Each row comes from the steps of one walk. Every step used is in the known rows, and no mark comes twice. Write the walk behind each row, first mark first.
Known rows:
zezut/mola/temot/rizin/bigu/pavab/bugo/fevazi: [ 0.80 -1.77 -1.30  0.20 -0.17 -0.99 -0.02 -0.66 -6.70  1.83  6.51 -2.86
 -0.17  4.14 -0.23  4.33 -0.38  0.16  1.06  0.08 -0.09  2.77  0.72  0.96
  0.21]
zezut/gesilak: [-0.73  0.74  1.93 -0.73  1.90  2.60  2.01 -1.59  6.29  2.25  0.53 -2.66
 -0.48 -2.69  1.10  0.46 -1.60 -2.42  0.02 -0.57 -3.01 -1.07 -1.58  0.10
  0.95]
gesilak/zezut/rizin/bigu/pavab/bugo/fevazi: [-0.68  0.26  1.23  1.23 -4.45  0.97  2.43  1.29 -2.15  7.06  6.85 -4.89
  0.05  1.78 -0.16 -4.13 -1.53 -1.23 -0.03  1.22  3.87 -1.97 -3.94  0.57
  1.87]
bugo/fevazi/rizin/temot/mola/vasun: [-0.71  0.51 -0.97  1.59  1.32 -0.17 -0.71  0.79 -0.98 -3.75  2.11  3.95
  0.07 -0.69 -1.87  0.99  1.60  3.33 -0.32  3.09  0.17  0.60 -0.53  1.10
 -0.87]
zezut/rizin: [-0.20  1.24  0.09 -0.50  1.25  0.74 -0.24 -1.24  4.58  1.81  1.46 -4.11
 -0.65 -1.03  0.66 -2.38 -3.21 -3.54 -1.28  0.37 -1.31 -1.52 -2.15 -0.06
  0.88]
labe/mola/temot/rizin/bigu/pavab: [ 0.56 -2.86 -4.68 -0.43  4.62  0.34  0.51  1.08 -2.79 -1.60 -0.09 -3.94
  0.33 -1.26  0.33  3.25 -1.34  0.10 -0.78  0.40  0.06  0.71  1.04 -0.98
  0.55]
mola/vasun: [-1.29 -0.07 -1.07  0.24  3.93  0.44 -0.09 -0.70  1.90 -0.08 -3.77  2.21
  0.17  0.14  0.67 -0.48 -2.59 -0.79 -2.18  0.75 -2.12  1.16 -0.79 -0.75
  0.28]
pavab/bigu/rizin/temot/mola: [ 0.82  0.10  0.78 -1.77 -0.79 -0.06  1.66  0.40 -1.53 -0.81 -3.94  1.60
 -0.66 -0.16  0.42 -0.63  3.38  1.50  3.07 -2.89 -1.14 -0.99 -0.10 -1.12
 -0.12]
fevazi/rizin/bigu/pavab/bugo: [ 0.50  0.48 -2.10 -0.95 -5.57 -1.08 -0.33  0.95 -8.92  2.51 -1.98  3.07
  2.95  3.62  0.63 -1.04 -1.34 -0.17  0.63  2.78  2.26 -1.85 -0.96  0.44
  0.63]
mola/temot/rizin: [ 0.32 -2.09 -1.71  0.14  7.53 -2.52 -1.47 -0.17 -0.02 -4.85  1.75 -4.50
 -0.17 -1.37  0.28  0.84 -0.44 -1.55 -1.57  0.66 -2.27  2.96  0.70 -0.88
 -0.99]
bugo/pavab: [-0.65  0.08 -0.39  2.08 -3.56  0.57 -1.15  0.93  7.33  0.38 -2.11 -1.79
  1.00 -2.79 -0.78 -1.25 -2.60 -1.00 -1.54 -1.45 -1.78 -0.78 -0.25  0.71
 -0.72]
fevazi/rizin/temot: [-0.06  0.83  0.74  1.08  0.35 -0.25  0.44 -0.76 -1.09 -4.28 -3.18  1.86
  1.30 -3.71 -1.15  0.18 -0.95  0.28  0.17  2.59 -0.38 -0.64 -0.18  1.05
 -0.30]
temot/rizin/fevazi/bugo/pavab/bigu: [-0.25  1.07  0.04  0.02  3.20 -1.34  0.09  3.53  0.82 -1.28  0.39 -1.47
  1.26  2.11  0.13  3.26  0.46  0.82  1.73  1.69 -0.63  0.15  3.43  0.81
 -2.14]
vasun/mola/temot/rizin/bigu/pavab: [ 1.12 -0.95 -1.23 -1.21 -2.33 -0.83 -0.20 -0.95 -1.29 -1.18  4.75 -2.16
 -0.91 -1.22  0.41  1.70 -0.52 -0.24 -0.54 -0.85  0.86 -0.43  1.00 -1.89
  0.46]
bigu/rizin/fevazi: [-0.05 -0.58  1.67 -0.05  0.04  1.45 -0.34 -1.55 -3.55 -3.00 -2.98 -0.28
  1.12 -1.03  1.00 -0.96  2.14  1.42  1.20 -2.37  2.64 -0.33  1.27  0.52
  0.44]
bigu/pavab/bugo: [-0.03 -0.42 -0.08 -0.59 -3.25 -0.64 -1.25 -0.32 -3.15  2.60 -1.31  2.88
  1.74  3.26  0.80 -1.29 -1.10 -2.44 -1.27 -0.06  2.08  0.35 -1.76  0.39
  1.17]
bugo/fevazi/rizin/temot: [ 0.20 -0.34  0.52  2.18 -1.22  0.06 -0.40 -0.02  0.95 -5.08  0.34  1.20
  1.08 -1.86 -1.92  0.56  1.07  1.95  0.84  2.81  1.67 -0.05 -0.45  2.16
 -0.88]
zezut/rizin/bigu/pavab: [-0.05  1.47 -2.25 -1.74 -3.88  1.71  0.86  0.00 -1.05  5.99  3.37 -2.65
  0.05  0.23  1.05 -1.88 -1.67 -1.89  0.53  0.71  1.54 -4.12 -2.35 -0.82
  1.30]
vasun/mola/temot/rizin/fevazi/bugo: [ 0.44  0.06  1.47 -0.69  4.83 -1.01 -0.59 -1.47  0.51 -2.99  4.95 -0.03
 -1.87 -1.00  0.14  1.96  1.02  0.10 -1.21  1.40  1.36  1.96  2.92 -0.34
 -0.31]
vasun/mola: [ 0.36  0.57  2.67  0.24 -4.11  1.12 -0.25 -2.87  8.94 -1.80 -0.57 -0.09
 -0.79 -2.20  0.28 -1.01 -2.18 -2.48 -1.24 -2.37 -0.24 -1.05 -0.29 -0.89
  1.43]
zezut/mola: [-0.28  0.25  1.65  1.08 -0.19  1.56  0.08 -3.36  6.77 -1.39 -0.80 -2.12
  0.35 -0.66  0.47  1.95 -3.75 -3.07  0.36 -2.02 -2.35  1.11 -0.04  0.08
  1.31]
temot/mola: [-0.50  0.89 -0.48 -0.19  0.39  0.29 -1.50 -0.33  7.98 -1.91  0.48 -0.23
 -0.24 -1.47  0.49 -2.33  0.87 -2.55 -0.88 -1.93 -1.39 -0.59 -1.15 -1.81
  0.33]
rizin/fevazi: [-0.83  0.15  1.96  1.43  0.87  2.10 -0.77 -1.49  0.55 -1.67 -0.60 -2.65
 -0.20 -2.11  0.38  0.43  1.78 -0.49  0.15 -0.71  1.52 -0.23  1.45 -0.37
  0.14]
vasun/mola/temot: [ 0.66 -1.23  1.58  0.14 -0.17  0.00 -0.94 -3.30  3.96 -1.20  1.13 -1.00
 -2.50 -2.28  0.00 -0.51 -0.59 -1.40 -2.40 -1.58 -0.25  1.23  0.34 -1.58
  0.87]
mola/temot: [ 0.01 -2.08 -0.99  0.56  5.54 -0.68 -1.59 -1.60  0.43 -1.29 -0.36 -2.19
 -1.35 -1.59  0.11 -0.84  0.76 -1.35 -2.21  0.16 -0.69  2.48 -0.12 -1.19
 -0.26]
gesilak/zezut: [-1.22 -0.76  2.65  2.56  2.06  0.50  1.12 -0.54  7.61 -2.48 -0.13 -4.38
  0.85 -3.42  0.08 -3.41 -2.41 -2.82 -1.24 -0.74  0.55  0.72 -2.10 -1.02
  1.29]

Write each row's walk:
[ 1.36 -1.51 -0.36 -0.59 -4.37 -1.51 -0.22 -0.11 -4.26  1.32  6.52 -1.38
 -1.19  2.75 -0.32  1.11  1.36  0.68 -0.43 -0.25  2.09  0.60  0.48  0.10
  0.22] => vasun/mola/temot/rizin/bigu/pavab/bugo/fevazi
[ 0.33 -0.53  0.35  0.80 -4.74 -1.04 -0.75  0.54 -7.64  0.23  1.06  4.32
  2.04  2.62 -1.26  0.57  0.86  1.31  0.07  2.71  3.72  0.35 -1.41  2.51
  0.23] => bigu/pavab/bugo/fevazi/rizin/temot
[ 0.21  0.34 -0.13  0.15 -4.80 -0.99 -1.46  1.01 -6.45  0.27  3.29  5.23
  1.33  2.63 -1.37  0.23  2.11  1.44 -0.12  1.96  3.31 -0.02 -1.82  1.59
  0.24] => bigu/pavab/bugo/fevazi/rizin/temot/mola
[ 0.77 -0.86 -0.55 -0.04 -4.65 -0.84  0.07  2.15  1.29  1.28 -5.82 -0.71
  1.27  1.36  0.26 -0.51 -1.25  1.26  1.42 -3.18 -1.78 -0.78  0.62  0.42
 -0.84] => bugo/pavab/bigu/rizin
[-1.42  1.03 -1.68 -0.39  3.35  0.34 -1.16 -0.14  3.96 -0.39 -0.67  2.64
 -0.62  0.10  0.59 -1.34 -0.37 -0.93 -2.23 -0.65 -2.60  0.67 -1.00 -2.06
  0.35] => temot/mola/vasun
[ 0.51 -0.16  0.74  0.51 -4.62  0.16  1.69  1.90 -0.54  1.67 -5.92  0.09
  0.45 -1.42 -0.92  0.02  0.27  2.54  2.12 -2.56 -1.77 -1.19  0.59  0.95
 -1.14] => bugo/pavab/bigu/rizin/temot
[ 1.24 -1.33 -0.07 -1.73 -0.52 -0.89  0.54  0.07 -0.55 -1.12 -6.28 -0.09
  0.99  3.29  1.70 -0.92  0.49  0.02  2.63 -2.63 -0.70 -0.19  0.16 -0.83
  0.33] => pavab/bigu/rizin
[ 0.04  1.72 -0.48 -1.65 -0.79 -0.46  1.73  3.15  2.67  2.66 -2.50  6.30
  0.01  0.44 -0.73 -1.37  2.44  2.25  1.89  0.08 -0.06 -1.06  0.46  0.96
 -1.47] => fevazi/bugo/pavab/bigu/rizin/temot/mola
[-1.67  1.70  0.15  0.32  3.31  1.70  1.13 -0.42  1.38 -0.05 -0.93  3.73
 -1.75 -4.19 -0.95 -0.39  1.51  0.47 -1.27  0.26 -2.48 -0.08 -0.89 -1.10
 -0.18] => rizin/temot/mola/vasun
[-0.49  2.62  0.63 -0.64  1.01  1.01  0.63  1.86 -0.77  6.80  2.07 -1.70
 -1.30  2.58  0.13  0.39 -0.69  0.06  0.66  2.31  0.63 -1.82  1.07  0.93
 -0.72] => zezut/rizin/fevazi/bugo/pavab/bigu
[ 0.11 -0.23 -0.37  0.93 -3.59 -0.43 -0.30  2.21  4.89  2.52 -4.32 -2.50
  0.38  1.03 -0.19  0.47 -1.64 -0.49  0.50 -1.78 -3.03 -0.85  0.54 -0.28
 -1.07] => bugo/pavab/bigu
[-0.66  1.29  0.81  0.39  0.75  0.96  0.22  1.97  0.65  2.96 -1.33  1.40
 -0.05  2.03 -0.05  1.30  1.80  1.42  1.16  1.37  1.56 -0.50  2.67  0.63
 -1.55] => rizin/fevazi/bugo/pavab/bigu
[-0.14  0.23  0.91 -1.38  3.11  0.94  0.08 -0.61 -2.27 -1.89 -2.17  4.32
  1.30  0.44  1.12 -1.75  2.90  1.62  1.24  0.29  4.26  0.19  1.34  1.29
  0.12] => bigu/rizin/fevazi/bugo
[-0.29  0.60 -0.63 -0.44 -2.43  0.04  1.25  2.71 -2.68  3.10 -4.31  3.29
 -0.56 -0.04 -0.78  0.58  0.29  3.72  0.96 -2.30 -3.32 -0.66  0.54 -0.11
 -1.12] => bugo/pavab/bigu/rizin/temot/mola/vasun
[-0.71  0.80 -0.13 -1.17  2.05  1.04  1.14 -0.47 -2.47 -1.38 -2.98  5.31
 -0.22 -3.13 -0.19 -1.93  1.66  2.40  0.02 -1.62 -0.83  0.01 -0.90 -0.06
  0.31] => bigu/rizin/temot/mola/vasun
[-0.65  2.83  1.06 -0.50  0.85  1.77  0.97 -0.92  3.38  2.47  3.54 -1.86
 -2.47 -4.43 -0.88 -2.06  0.07 -2.02 -0.70  0.16 -1.84 -2.43 -2.28 -0.28
  0.45] => zezut/rizin/temot/mola
[ 0.49 -1.60 -2.98 -1.22  2.15 -2.31 -0.33  1.20 -8.83  2.10  2.58 -2.21
  0.30  2.09  0.59  0.39  1.00 -0.65 -0.47  1.44  0.08  1.28  0.21 -0.70
 -0.52] => mola/temot/rizin/bigu/pavab/bugo
[-0.58  0.87  0.18  0.95  0.19 -1.07 -0.51  1.04 -6.19  1.14  0.34  5.60
 -0.12  2.94 -1.66 -0.59  1.09  2.26 -1.16  3.25 -0.49  1.43 -1.19  2.04
 -0.52] => pavab/bugo/fevazi/rizin/temot/mola/vasun
[ 0.66 -0.15  0.75 -2.13  2.50 -0.22  0.98  0.54 -4.29 -0.09 -4.55  2.60
  0.46  4.54  1.77 -0.14  3.40  1.88  3.36 -0.24  2.57  0.03  1.97  0.05
 -0.15] => pavab/bigu/rizin/fevazi/bugo
[ 1.02 -1.07  0.87 -0.07  1.89 -1.70 -1.23 -1.99  3.91 -4.18  3.07 -3.18
 -1.56 -2.15  0.10  1.12 -1.57 -1.69 -1.92 -1.20 -1.78  1.68  1.18 -1.19
  0.27] => vasun/mola/temot/rizin
[ 0.58 -0.82 -2.96  0.60 -5.59 -0.13 -1.03  1.21 -1.68 -2.11  2.21  0.73
  2.55  2.15 -0.29  0.30  0.83  2.02  1.62  2.41  4.24 -1.94 -0.81  0.66
 -0.22] => bugo/fevazi/rizin/bigu/pavab
[ 0.08 -1.48  0.70  1.17  4.27  0.44 -0.37 -3.83  1.07 -0.86  1.35 -2.83
 -1.45 -0.84  0.16  2.61 -2.24 -1.90 -0.89 -1.23 -2.24  3.57  0.61 -0.67
  0.93] => zezut/mola/temot
[ 0.81  0.03  1.22 -0.34  1.64 -1.65 -0.23  1.06 -0.59  0.03  3.52 -1.34
 -2.12  1.29 -0.35  3.73  0.36  1.57 -0.10  0.59 -0.44  1.44  3.95 -0.30
 -1.32] => vasun/mola/temot/rizin/fevazi/bugo/pavab/bigu
